Each row comes from the steps of one walk. Every step used is in the known rows, and no mark comes twice. Write the walk behind each row, first mark first.
In the rows, 128 means zero.
Known rows
H-L: [176  98 138 141 174 167  97  92 106 131 136 131 144 109 131 122 187  89
 124 120 165 147 106 138 148 117 134 140]
U-H-W-L-M: [156 144 129 159 120  98 142 153 157 147 120 130 151 104 149 164 146 179
 105 156 129 124 162 157 143 147 135 111]
U-H-W-C-M-Y-L: [179 203 125 122 141 140  94 138 104  81  68 138 106 107  88  77 102 133
 133 166 146 138  87 136 103 128 160 124]
W-H-L-M-Q-C: [ 96  83 110 169 118 134 199 132 172 112 181 115 135 129 126 169 112 119
 133 142 113 115 136 104 156 139 144 158]
W-L-H: [108  85 134 104 114  64 101 132 141 146 118 132 159 132 175 118 132 118
 118 104 147 122 156 106  84  93 100  89]
U-H-L-Y-M-C: [153 139  63 142 151 145 143 153 195 151 106  85 148 127 128 104 151 137
 170 163 178 170  82 150 109 128 156 195]
U-H-L: [185 165 140 167 177 151 117 110 147 116 145 165 134  98 146 137 184 137
 115 122 151 136  73 161 117 115 142 126]
U-H: [163 226 133 140 148 151 100 119 131 107 153 170 129 112 179 140 143 131
 118  90 147 127  92 136  73 133 139 114]
Q-C-M-Y: [153 214 179 115 119 196 104 121  85 125 160 124 150 192 117  66 116 103
 124 138 140 160 117  57 148 142 170  96]
U-H-W: [121 199 120 159 133 148 111 118 104 119 135 176 103  65 122 163 145 139
  85 152 113 113  81 166 108 117 113 102]
M-Q-C-W-H-L: [106  91 140 159 110 125 140 100 142 104 163 175 122 125 134 170 155 141
 100 128  94 114  97 162 151 110 108 125]
C-M-Y: [158 209 182  95 127 198  74 119  57 135 116 151 154 187 150  61 143  97
 132 136 164 176 128  87 138 160 175 101]
Q-C-W: [145 182 178 140 116 182 115  78 118 121 209 119 108 141 101 142 107 127
 122  65  65 108 137 122 145 115 121 101]
H-W-L-M-C: [134 117  79 131  95 143 104 153 189 166 111 111 173 122 141 140 129 133
  85 188 162 150 131 117 158 129 150 149]
L-H: [108  88 143 116 128 112 110 124 105 151 118 139 140 111 144 122 124  86
 166  95 141 126 163 115  86 106 127 111]
H-W: [116 131 121 135 134 170  93 100  67 135 122 141 113  82 108 145 150  92
  94 149 128 126 115 147 138 122 106 123]
L-W-C-M: [205 160 173 129 176 148 101 131 114 133  73 145 136 177  90 169 146 163
 106  79 149 128 153 124 143 147 134 117]
Y-M-Q-C-W-L-H: [ 71  99 136 117  91  67 165 136 187 144 143 128 142 133 140 120 104 155
 135 104 107  99 161 141 102 100  97 102]
W-C-M-Y: [158 200 192  87 125 156  69 115  89 132 100 152 149 192 143  66 128  94
 114 125 168 171 124  96 128 175 165 106]
Q-M-Y-L-H: [117  84 137 104 111 113 122 154  94 138  77 111 112 108 111  42  93  72
 206 129 138 132 131  92  84 108 148 131]
L-Y-M-Q-C: [ 86 119  94 137 150 155 200 121 151 118 168  55 116 144 119 119 105  94
 174 106 126 130 132  93 121 147 130 187]
Q-M-C-W-H: [ 95 132 128 112  53 134  79 137 115 138 142 191 124 162 163 150 126 139
  94 113 103 128  89 141 127 132 110 112]
W-C-M-Q: [115 155 142  98 161 172 114 109 111 109  87 170 125 167 152 146 133 115
  86  77 166 129 131 120 137 181 142 131]
Q-C-W-L-H-U: [125  98 126 122 133  47 135 149 155 120 179 140 118 102 115 129 111 171
  88 149  92  88 126 115 140  51 103  59]
L-H-W-C-M-Y: [119 165 188 105 113 119  91 126  92 148  83 162 134 155 106  80 118 113
 116 160 135 151 132 113 129 150 147  87]
W-C-M: [195 169 167 103 167 155  84 120  88 125 106 153 134 181 117 143 133 140
  88  67 163 143 138 117 143 162 145 108]
H-W-L-Y-M: [130  97  92 118 149  93 151 142 116 155  90  52 135 130 131 108 155 138
 176 141 156 155 152 155 112 151  94 172]
Y-L-M: [201  98 111 138 158 158 138 144 105 125  95  75 140  95 109 126 114 110
 212 124 160 143 196 133 132 153 182 181]

Which walk is each row?
[132 117 142 112 127 122 105 126 137 173 107  70 103 191 155 117 144 150
 115  80  87 140 127  93 145 143  91 117]
Q-M-C-W-L-Y
[ 88 143 111 133 132 183 154  99 142 101 190 108 119 135 136 132 100  74
 111  99 123 114 110  73 128 130 129 149]
M-Q-C
[190 184 146 140 161 207 128 131  85 121 182 119 133 184  84 145 117 152
 103  82 127 133 133  76 164 124 152  93]
Q-C-M
[123 123  78 107 102  85 110 159 130 109 151 183 134 101 142 141 129 168
 108 191 137 123  92 177 136  98 126 121]
Y-M-C-W-H-U
[ 77 102 115 123 120 136 152 129 145 139  92 138 142 108 167 154 145 121
 104 149 143 122 165 135 150 169 132 145]
H-W-L-M-Q
[ 80 123 146 143  66 111 156 123 137 113 173 170 126 143 155 191 105 157
 125 112  71 106 158 148 133 144 122 122]
L-M-Q-C-W-H
[149  97  64 129 151 157 132 143 171 161  99  62 155 134 120  95 152 105
 177 160 187 178 104 136 129 132 153 209]
H-L-Y-M-C
[ 74 151  78 159 132 108 214 138 192 107 164  81 108 118 117 140 108 153
 120 144 103 107  99 120 116 130  99 149]
U-H-W-L-Y-M-Q-C
[119  96  88 134 119  78 167 159 134  74 158 159  99  84 115 168  99 175
 127 181  88  91 129 150 156  98 134 125]
Y-L-M-Q-C-W-H-U
[105 142 143 133  69 112 111 107 111 102 191 168 123 150 152 176 111 144
 110  98  79 112 126 138 115 115  96 101]
Q-C-W-H
[103 103 121 106  82  73 115 143 185 164 110 132 163 133 147 108 119 155
 133 119 136 123 152 151  95  93 108 103]
Y-M-C-W-L-H
[165 119 157 123 156  96  95 105 158 131  75 119 133 126 121 159 143  97
 118  90 151 114 145 129 106 143 106 163]
L-W-C
[137 137  92 136 151  82 161 154 139 146  98  74 127 122 141 119 154 166
 170 143 149 145 129 170  95 148  97 159]
U-H-W-L-Y-M
[136  98 126 142 103 131  92 110 143 130 136 181 144 125 142 156 172 142
  96 148 123 136  87 172 146 104 122 128]
M-C-W-H-L
[164  76 158 183 115 114 174 133 147 144 168 130 143 123 103 183 142 166
 159 137  94 130 175 164 178 140 152 136]
Q-C-W-H-L-M
[133 170 154 112  94 212  76 115 121 166 142 146 111 155 114 110 124 122
 104  78 100 130  88 128 163 138 136 116]
Q-M-C-W
[ 89  80 119 130 106 121 129 149  71 147  74 124  85  65  64  81 103  91
 156 182 102 116 109 129 117 100 117 115]
Q-M-Y-L-H-W
[108 104 164 106  99  70  97 119 142 151 123 152 146 136 160 129 129 147
 119  86 106 110 167 135  96  94  95  70]
C-W-L-H
[ 92  91 102 114 129  46 177 159 174 120 162 139 123  95 117 120 107 174
 115 165 111  89 128 141 136  73 110  93]
Y-M-Q-C-W-L-H-U
[118 165 183  93  95 187  86 123  61 161 128 131 126 171 159  27 133  43
 144 125 154 166  86  71 133 176 149 125]
Q-M-Y
[121 130 109 111 116 110  76 112 113 131 123 137 146 114 156 132 156 126
  44 147 141 124 110 129 130 112  73  97]
H-W-L
[152  70  83 111 172  78 126 158 101 101 111 129 109  58 102 107 108 119
 159 164 146 107 128 122 110  59 140 117]
Y-L-H-U
[223 149 150 127 186 142 103 143 114 114  51 125 124 154  69 159 132 168
 126  88 154 119 150 126 136 130 141 134]
Y-L-W-C-M
[144  61  98 137 161  95 168 141 113 146 100  73 137 131 133 120 171 130
 219 137 167 168 143 172 114 153 121 197]
W-H-L-Y-M
[ 95  85 147 149 119 143 167 117 145 135 106 170 134 115 157 173 159 137
 145 134 118 128 167 178 163 172 153 154]
C-W-H-L-M-Q
[111 112 118 154 118 130 149 147  91 122 101 116  99  82  34 106  88 132
 144 193  88 110 127 118 130  75 128  97]
Q-C-M-Y-L-H-W
[176 162 126 107 142 149  86 129  77  94  58 118 111 117  81  65 104 106
 140 165 154 147 110 121 122 133 154 138]
H-W-C-M-Y-L
[115 169 156 174 146 152 198 101 179 117 173 106  89 127  94 149 125 176
 161  93  56 109 118 167 142 136 128 136]
U-H-L-Y-M-Q-C-W
[104 123 121 150 131 174 190 117 160 120 186  92 131 130 124 149  96  93
 143 110 120 115 155  82 149 151 155 159]
L-M-Q-C
[ 68 108  81 143 130 123 204 129 165 119 159  58 118 129 109 130 108 124
 127 144 112 115 120 106 133 132  95 165]
H-W-L-Y-M-Q-C
[102 107 115 137 110  82 162 149 134  96 180 176 110 105 136 178 112 173
 104 171  84  94 133 147 160 112 131 106]
L-M-Q-C-W-H-U
[127 105  90 103 132  76  98 146  88  95 153 183 128 104 171 151 143 129
  93 173 152 123 101 134 126  99 118 111]
W-H-U
[121  95 124 105 120 103 111 133 104 121  80 112 133  96 126  56  97  70
 207 145 149 136 152 106  67  94 153 136]
M-Y-L-H
[ 77 117 116  99 140 131 164 115 140 134  86  97 126 145 173 113 148 128
 171  98 142 141 154 158 112 176 111 173]
C-W-L-Y-M-Q
[103 118 116 144 121 143 181 126 180 119 183  91 144 147 141 145 104 114
 112 116 120 113 150  77 150 145 138 145]
W-L-M-Q-C
[123 119 138 119 135 102  84  90 114 127 104 138 108  94 110 147 124  86
  75 121 136 119 112 152 122 149  98 134]
H-W-C
[103 122 146 122 144 108 144  97 151 132 134  65 102 182 160 143 134 146
 124  75  65 120 157  91 133 138  85 118]
M-Q-C-W-L-Y
